Known rows, with every way that one mark hangs from another
[bivu duzib]: [ 2.24  1.74  1.76  3.23  0.43  0.52 -0.75  0.07  0.88  0.60 -0.23 -4.42
  0.80 -2.62 -2.10  1.28  1.05 -1.96 -1.43 -1.86]
[pero [nubi [duzib fera]]]: [ 1.31  3.51  1.31  3.88  0.11  0.23 -3.35 -2.32  1.55 -0.19  0.46 -3.77
  0.73 -1.13  1.14  0.74  0.88  1.56 -1.84 -1.07]
[tele [duzib fera nubi]]: [ 0.13  4.12  0.26  4.46 -1.71  0.79 -2.11 -2.06  1.97  0.83  0.68 -3.54
 -0.08 -2.13  0.28  0.92  1.57  0.19 -1.46 -2.75]
[fera nubi]: [ 1.82  2.02  3.09  5.11 -0.54  1.32 -3.97  0.47 -0.09 -0.28 -0.19 -4.70
  0.26  0.04  0.95  2.48  0.87  0.63 -0.30 -2.20]
[pero [fera bivu nubi tele]]: [-1.90  1.28  0.71  2.95  1.48  2.76 -6.67  1.27  0.91 -1.40  0.60 -3.32
 -0.71 -0.01  2.15  5.01 -0.61  1.30  0.35 -1.57]
[bivu [duzib fera tele]]: [ 1.13  3.34 -1.01  1.93  0.93  1.89  0.14 -0.93  2.36  1.04 -1.07 -4.16
 -0.38 -2.68 -0.72  1.83  1.40  0.23 -0.19 -3.14]
[pero nubi]: [ 2.23  1.42  3.67  4.41 -0.33  0.85 -3.70  0.23  0.55 -0.31  0.27 -4.89
  0.43  0.09  0.43  1.58  1.04  0.84 -0.72 -2.20]
[fera bivu [nubi [duzib tele]]]: [ 0.28  2.93 -0.41  2.76  2.39  0.78 -5.59  1.36  0.06 -2.27  0.35 -2.63
 -1.09  0.26  0.96  3.94  1.12  0.35 -2.82 -1.35]
[tele [nubi [duzib fera]]]: [ 0.74  3.59  1.64  4.78 -0.17  0.67 -1.67 -2.64  1.39 -0.20  0.85 -3.45
  0.98 -1.39  0.61  0.70  2.31  0.36 -1.25 -1.80]
[duzib fera nubi tele]: [ 0.80  4.36 -0.04  3.71 -0.36  2.26 -1.70  0.03  1.64  0.97 -0.64 -4.43
 -2.04 -0.26  1.46  2.44  2.13  1.02  0.96 -3.98]
[duzib [fera bivu] nubi tele]: [-0.55  3.59 -0.96  2.98  0.47  2.63 -3.44  0.28  0.77  0.06  0.37 -3.80
 -2.76 -0.38  1.34  4.35  2.34  0.19  0.43 -3.59]
[pero [fera bivu [duzib tele]] nubi]: [-1.54  1.48  0.68  1.61  1.39  1.51 -5.51  1.40  2.23 -1.90  0.19 -3.23
 -0.83 -0.68  1.83  4.04 -1.15  1.09 -1.45 -1.19]
[fera [bivu [duzib nubi]] tele]: [-0.21  2.35 -1.24  2.31  1.46  0.72 -4.22  1.31  0.98 -1.04  1.18 -2.91
 -2.08 -1.54 -0.73  4.37  0.60 -2.07 -1.46 -2.46]
[fera [nubi duzib]]: [ 1.84  3.09  2.09  4.74  0.50 -0.16 -4.22 -0.03  0.22 -1.02  0.09 -3.63
  0.66 -0.39  0.72  1.58  0.60  0.25 -2.47 -0.86]
[nubi [duzib [fera bivu] tele]]: [-0.47  3.45 -0.70  1.56  2.48  1.94 -2.98 -0.89  0.61 -0.19  0.18 -2.88
 -0.66 -1.22 -0.45  3.52  2.30  0.03 -1.96 -1.41]
[tele duzib]: [ 1.15  1.77  2.72  3.55 -0.02  0.67 -2.13 -0.60  0.82  0.56  0.34 -3.68
  1.68 -1.65 -2.27  0.94  1.64 -0.90 -2.69 -1.82]
[pero [fera [bivu duzib] tele] nubi]: [-1.37  0.93 -1.14  1.50  1.84  1.24 -5.14  0.80  2.61 -1.82  1.21 -2.97
 -0.61 -1.96  1.01  3.52 -1.19  0.48 -0.98 -1.42]
[bivu [duzib nubi] fera]: [ 1.34  2.87 -0.39  3.74 -0.26  0.47 -0.53  0.56  2.30  0.43  0.42 -4.34
 -0.94 -3.56  0.70  0.71  0.39 -1.41 -0.32 -3.22]

Rows
[-0.44  1.12 -0.16  2.54  1.68  1.10 -3.70  0.28  1.26 -1.76  1.60 -2.70
 -0.61 -1.52 -0.94  3.95  1.34 -1.40 -1.19 -2.70]	[fera [bivu duzib] [tele nubi]]
[ 0.07  2.93  0.29  3.07  2.02  0.94 -4.45  0.20  1.69 -1.04  0.04 -3.02
  0.09 -0.82  1.97  2.14 -0.51  1.64 -1.23 -1.60]	[bivu [fera [nubi duzib] tele]]
[-0.78  2.80 -2.52  2.21  1.29  1.39 -2.63  2.34  2.50 -1.05  0.59 -3.16
 -2.41 -2.38  1.04  3.19  0.32 -1.30 -0.74 -2.78]	[pero [fera [bivu [duzib nubi tele]]]]
[-0.52  1.56  2.55  1.57  1.66  1.80 -2.75  0.29  1.75  0.62 -0.56 -3.75
  0.48 -1.68 -0.34  3.11 -0.72 -0.04 -0.45 -1.73]	[bivu [fera duzib tele]]
[-0.43  0.91 -0.20  2.70  0.62  0.84 -4.02  0.41  2.11 -1.49  1.41 -3.65
 -0.11 -2.77  1.01  2.39 -0.76 -0.22 -1.32 -1.06]	[pero [fera [bivu duzib]] nubi]
[ 1.69  3.66  0.56  3.50  1.65  0.32 -3.96  1.08  0.97 -1.42 -0.65 -3.23
 -0.33  0.35  1.05  2.03  0.81  1.21 -2.36 -1.80]	[fera [nubi [duzib tele]]]
[ 0.65  1.53 -0.74  1.26  2.37  1.44 -2.21  1.42  0.76 -0.63  0.14 -3.48
 -1.00 -2.07 -1.87  3.73  1.53 -1.72 -1.71 -2.44]	[fera [bivu [duzib tele]]]
[-0.75  2.92 -0.29  2.85  0.48  0.99 -2.98  0.38  2.80  0.02  0.81 -2.90
 -0.60 -1.78  0.55  1.47  0.43  0.35 -1.30 -3.47]	[bivu [fera [tele [duzib nubi]]]]
[ 1.23  2.18 -0.15  3.87 -0.02  0.82 -1.84 -0.01  2.03 -0.43  0.06 -4.34
  0.24 -3.41  1.56  1.23 -0.51  0.33 -0.30 -2.54]	[bivu duzib [fera nubi]]
[-1.21  1.08  0.88  1.54  2.02  1.54 -4.93  0.09  0.42 -0.68  1.17 -2.40
  0.49 -0.99 -2.41  3.99  1.35 -0.84 -2.84 -1.67]	[fera bivu [tele duzib]]
[-0.02  3.34  0.51  4.56 -1.52  1.11 -3.60 -2.70  1.73 -0.02  0.32 -3.49
  1.10 -2.02  1.16  1.54  0.68  1.96 -1.44 -2.14]	[tele [duzib [fera nubi]]]
[-1.56  2.28  0.31  3.32  0.36  1.40 -5.09  0.07  2.81 -1.08  0.17 -2.65
  0.88 -1.06  1.46  2.10 -1.13  2.11 -1.35 -1.79]	[pero [fera nubi [tele duzib]]]
[ 0.25  2.97  2.26  3.05  0.32  0.51 -4.32  1.02  1.09 -0.12 -0.25 -3.45
 -1.11 -0.10 -0.12  3.64 -0.40 -0.82 -1.22 -1.88]	[fera [duzib nubi] tele]
[ 0.88  4.11  0.20  2.36  1.77  1.47 -1.27 -1.07  1.53  0.76 -0.82 -3.47
  0.06 -1.06 -0.32  1.59  2.03  0.77 -1.47 -1.84]	[nubi [duzib fera tele]]
[-0.69  2.18  1.59  2.65  0.88  1.42 -4.82  0.20  1.88 -0.61 -0.49 -3.52
 -0.05 -1.15  1.99  3.62 -1.78  1.58 -0.22 -1.93]	[bivu [fera duzib nubi tele]]
[ 0.32  3.53  0.43  2.70  1.34  0.67 -4.47 -1.99  2.04 -0.52  0.24 -3.11
  0.23 -0.24  1.13  1.90  0.30  2.38 -1.53 -1.30]	[pero [nubi [duzib [fera tele]]]]
